Each row was made from one small tree. The marks that hang from a mark follow it in brackets, in the order of their numbers. Every link used is in the known rows. Write each row's tree.
Known rows:
q439(q608): [-0.13  0.05 -0.06 -0.09  0.07  0.09  0.05 -0.18  0.18 -0.09  0.04 -0.09
  0.07 -0.05  0.03  0.01  0.04  0.03  0.00 -0.07 -0.02  0.15]
q608(q910(q327)): [-0.03 -0.05 -0.04  0.01 -0.12  0.20 -0.09 -0.11  0.25 -0.07 -0.02 -0.17
  0.11  0.15 -0.08 -0.11 -0.07  0.02 -0.08 -0.01 -0.08  0.12]
q910(q327 q439(q608 q678(q400 q418) q732)): [-0.21 -0.17  0.05 -0.10 -0.10  0.03  0.05  0.04  0.34 -0.36 -0.20 -0.46
  0.05 -0.19 -0.05  0.00 -0.04  0.01  0.04  0.02 -0.06  0.32]
q439(q608 q732): [-0.12  0.08 -0.11 -0.07  0.10  0.12  0.07 -0.12  0.18 -0.13  0.15 -0.13
  0.11 -0.12  0.09  0.17  0.03  0.01  0.02 -0.07 -0.02  0.20]
q678(q327 q400): [-0.09 -0.09 -0.07  0.00  0.02  0.19  0.06  0.04  0.07 -0.15 -0.04 -0.14
 -0.02  0.02  0.06 -0.20 -0.04  0.06 -0.08  0.00 -0.12  0.15]
q678(q327 q400 q418 q439 q732): [-0.26 -0.21 -0.03  0.20 -0.04  0.36  0.14  0.19  0.02 -0.27 -0.06 -0.44
 -0.23 -0.01 -0.13 -0.27  0.00  0.12 -0.05  0.17 -0.13  0.11]
q608(q327(q732) q910(q439)): [ 0.00 -0.14 -0.06 -0.12 -0.11  0.04 -0.07 -0.07  0.21 -0.15 -0.05 -0.17
  0.18  0.08 -0.10 -0.24 -0.08 -0.04  0.05  0.01 -0.14  0.15]
q439(q608(q910(q327)) q678(q418(q400)) q732): [-0.15  0.02 -0.07  0.09 -0.03  0.13  0.14 -0.16  0.44 -0.34 -0.14 -0.50
  0.06 -0.06  0.02  0.19  0.06  0.11  0.03  0.03  0.01  0.32]
q910(q327 q439(q608 q678) q732): [-0.03 -0.15 -0.05 -0.17 -0.22 -0.05 -0.02 -0.06  0.39 -0.21 -0.26 -0.25
  0.19 -0.11  0.01  0.09 -0.18 -0.08 -0.01 -0.04 -0.02  0.21]
q678(q418(q400) q439(q608) q910(q327 q732)): [-0.19 -0.02  0.02  0.04 -0.25  0.09  0.06 -0.06  0.29 -0.24 -0.06 -0.43
 -0.03  0.04 -0.16  0.01  0.03  0.08 -0.03  0.08  0.05  0.17]
q678(q418): [-0.13  0.00  0.04  0.03  0.05  0.15  0.06 -0.05  0.17 -0.09 -0.04 -0.14
  0.04  0.05 -0.14 -0.09  0.01  0.07 -0.07 -0.03 -0.06  0.12]
q327(q439(q608 q678(q418)) q910(q732)): [-0.08  0.09 -0.17 -0.11 -0.05  0.01 -0.03  0.07  0.31 -0.23 -0.23 -0.34
 -0.03 -0.17  0.10  0.18  0.07  0.10  0.17 -0.05 -0.16  0.16]
q439(q608 q678 q732): [-0.05  0.08 -0.12 -0.07  0.15  0.06  0.08 -0.08  0.25 -0.20 -0.04 -0.24
  0.09 -0.21  0.17  0.21  0.03  0.03  0.05 -0.07 -0.03  0.27]
q439(q732): [-0.02  0.04 -0.08  0.01  0.09  0.15  0.01 -0.04  0.15 -0.07  0.14 -0.05
  0.14 -0.02  0.03  0.09  0.00  0.00 -0.05 -0.08 -0.05  0.16]
q439(q608 q678(q910) q732): [-0.05  0.15 -0.16 -0.07  0.10  0.05  0.02 -0.04  0.26 -0.25 -0.03 -0.28
  0.05 -0.22  0.16  0.18  0.06  0.03  0.11 -0.07 -0.08  0.35]
q439(q608(q327)): [-0.12  0.03  0.03 -0.13  0.07  0.00  0.09 -0.17  0.16 -0.11  0.08 -0.18
  0.05 -0.09  0.06 -0.07 -0.04  0.08 -0.03 -0.07 -0.06  0.14]
q418(q400): [-0.04  0.02 -0.05  0.07  0.11  0.07  0.07 -0.18  0.19 -0.09  0.04 -0.01
  0.12  0.10  0.02  0.00  0.09  0.06 -0.10 -0.06  0.03  0.13]
q608(q327(q439(q678) q732 q910)): [ 0.11 -0.04 -0.19 -0.20  0.04 -0.09 -0.14  0.14  0.20 -0.13 -0.16 -0.14
  0.06 -0.08  0.23 -0.06  0.11  0.14  0.14 -0.13 -0.20  0.10]
q439(q608(q327) q678(q400)): [-0.11 -0.03  0.06 -0.14  0.10 -0.03  0.09 -0.09  0.19 -0.27 -0.10 -0.37
 -0.07 -0.16  0.10 -0.12 -0.03  0.09  0.02 -0.02 -0.12  0.23]
q608(q327 q910(q439(q678(q400 q418) q732))): [-0.08 -0.11  0.07  0.03 -0.03  0.08  0.04  0.09  0.26 -0.35 -0.14 -0.57
  0.00 -0.10 -0.11 -0.15 -0.12  0.01  0.06  0.10 -0.22  0.34]
q678(q327 q732 q910): [-0.10 -0.03 -0.19  0.10 -0.06  0.27  0.02  0.05  0.12 -0.21 -0.01 -0.16
 -0.03 -0.04  0.06 -0.07  0.00  0.08  0.00  0.00 -0.13  0.21]
q327(q732 q910(q439(q608 q678(q418(q400))))): [-0.13 -0.08 -0.15 -0.05  0.02 -0.10  0.08 -0.08  0.33 -0.37 -0.30 -0.22
  0.11 -0.12  0.08  0.02  0.25  0.09  0.22  0.02 -0.03  0.23]
q678(q327 q400 q732 q910(q439(q608))): [-0.27 -0.12 -0.16 -0.04 -0.15  0.19  0.04  0.04  0.16 -0.38 -0.07 -0.31
 -0.07 -0.16  0.05 -0.19  0.00  0.02  0.10  0.08 -0.17  0.30]

Write each row's tree:
[-0.07 -0.11  0.03  0.09  0.06 -0.05  0.11 -0.06  0.32 -0.23 -0.25 -0.25
  0.12  0.00 -0.09 -0.03  0.05  0.05 -0.04  0.02 -0.01  0.24]	q910(q439(q678(q418(q400))))
[ 0.09  0.07 -0.10 -0.02 -0.06  0.05 -0.07  0.01  0.24 -0.20 -0.18 -0.20
  0.08 -0.03  0.01  0.07 -0.07 -0.04  0.03 -0.08 -0.11  0.25]	q439(q678(q910(q732)))
[-0.14 -0.20 -0.18  0.07 -0.10  0.21 -0.01  0.14  0.07 -0.29 -0.08 -0.16
 -0.03 -0.10  0.11 -0.21  0.03  0.05  0.09  0.07 -0.22  0.16]	q678(q327(q910(q439)) q400 q732)
[ 0.01  0.00 -0.25 -0.06 -0.01  0.08 -0.08  0.15  0.13 -0.01 -0.04 -0.06
  0.02 -0.05  0.24 -0.05  0.08  0.16  0.02 -0.07 -0.19  0.07]	q678(q327(q439 q910))
[ 0.04  0.00 -0.27 -0.17  0.00  0.06 -0.19  0.08  0.16 -0.06 -0.02  0.06
  0.11  0.03  0.13 -0.04  0.18  0.07  0.13 -0.11 -0.13  0.04]	q327(q439 q732 q910)
[-0.14 -0.03 -0.09 -0.23 -0.09  0.05 -0.09 -0.06  0.30 -0.03  0.00 -0.12
  0.09 -0.01  0.07  0.03  0.01  0.08 -0.05 -0.11 -0.03  0.09]	q910(q327(q439(q608)))
[-0.01 -0.02 -0.11  0.02 -0.04  0.15 -0.06 -0.04  0.23 -0.13  0.07 -0.18
  0.19  0.01 -0.06  0.00 -0.07 -0.08  0.03  0.04 -0.12  0.22]	q608(q910(q439(q732)))
[-0.13  0.02 -0.06 -0.14 -0.07 -0.02 -0.05 -0.11  0.23 -0.16 -0.01 -0.13
  0.12 -0.10 -0.02 -0.09  0.03 -0.02  0.08 -0.01 -0.08  0.26]	q678(q910(q439(q608)))
[-0.14 -0.15  0.00 -0.18 -0.15 -0.01 -0.03 -0.12  0.28 -0.10 -0.06 -0.10
  0.19 -0.04 -0.02 -0.08 -0.06 -0.02 -0.05 -0.04  0.00  0.15]	q910(q327 q439(q608))
[ 0.04 -0.03 -0.18  0.04  0.11  0.12  0.10  0.09  0.19 -0.15 -0.11 -0.23
  0.08 -0.15  0.21  0.13 -0.05  0.06 -0.06 -0.06 -0.09  0.25]	q439(q678(q327) q732)
[ 0.03  0.03 -0.02  0.00 -0.12  0.14  0.00 -0.10  0.19 -0.13  0.02 -0.26
  0.08  0.08 -0.10 -0.06 -0.20 -0.03 -0.04 -0.01 -0.15  0.12]	q608(q327 q910(q732))
[-0.29 -0.08  0.06  0.06  0.01  0.17  0.16 -0.02  0.12 -0.24  0.06 -0.48
 -0.16 -0.12 -0.14 -0.14 -0.01  0.14 -0.01  0.11 -0.08  0.10]	q678(q418 q439(q608(q327)) q732)
[-0.16  0.07 -0.26 -0.06  0.01  0.13  0.06  0.14  0.19 -0.17  0.01 -0.30
 -0.03 -0.23  0.22  0.15  0.12  0.20  0.12 -0.03 -0.15  0.16]	q678(q327(q439(q608 q732) q910) q418)
[ 0.03 -0.07 -0.10 -0.15 -0.22  0.09 -0.15  0.06  0.29  0.00 -0.04 -0.08
  0.15  0.10 -0.04  0.07 -0.13 -0.03 -0.11 -0.12 -0.06  0.03]	q910(q327(q439) q732)
[-0.04  0.04 -0.14  0.09  0.04  0.14  0.11  0.16  0.22 -0.26 -0.17 -0.40
 -0.01 -0.17  0.08  0.07  0.00  0.12  0.01 -0.01 -0.13  0.34]	q439(q678(q327 q418 q910) q732)
[-0.19 -0.03  0.02 -0.11 -0.05  0.04  0.05  0.03  0.13 -0.23 -0.02 -0.41
 -0.08 -0.06 -0.12 -0.23  0.08  0.12  0.08  0.07 -0.07  0.18]	q678(q418 q439(q608(q327(q732))) q910)
[-0.09 -0.01 -0.27  0.01 -0.08  0.23 -0.06  0.15  0.18 -0.15 -0.02 -0.17
 -0.05 -0.04  0.09 -0.05  0.02  0.10  0.02 -0.03 -0.18  0.16]	q678(q327(q439) q732 q910)
[ 0.02  0.05 -0.03 -0.09 -0.11 -0.03 -0.04  0.15  0.30 -0.21 -0.20 -0.42
 -0.03 -0.07 -0.07 -0.01 -0.12  0.09  0.02 -0.08 -0.20  0.22]	q608(q327(q439(q678(q418 q910(q732)))))
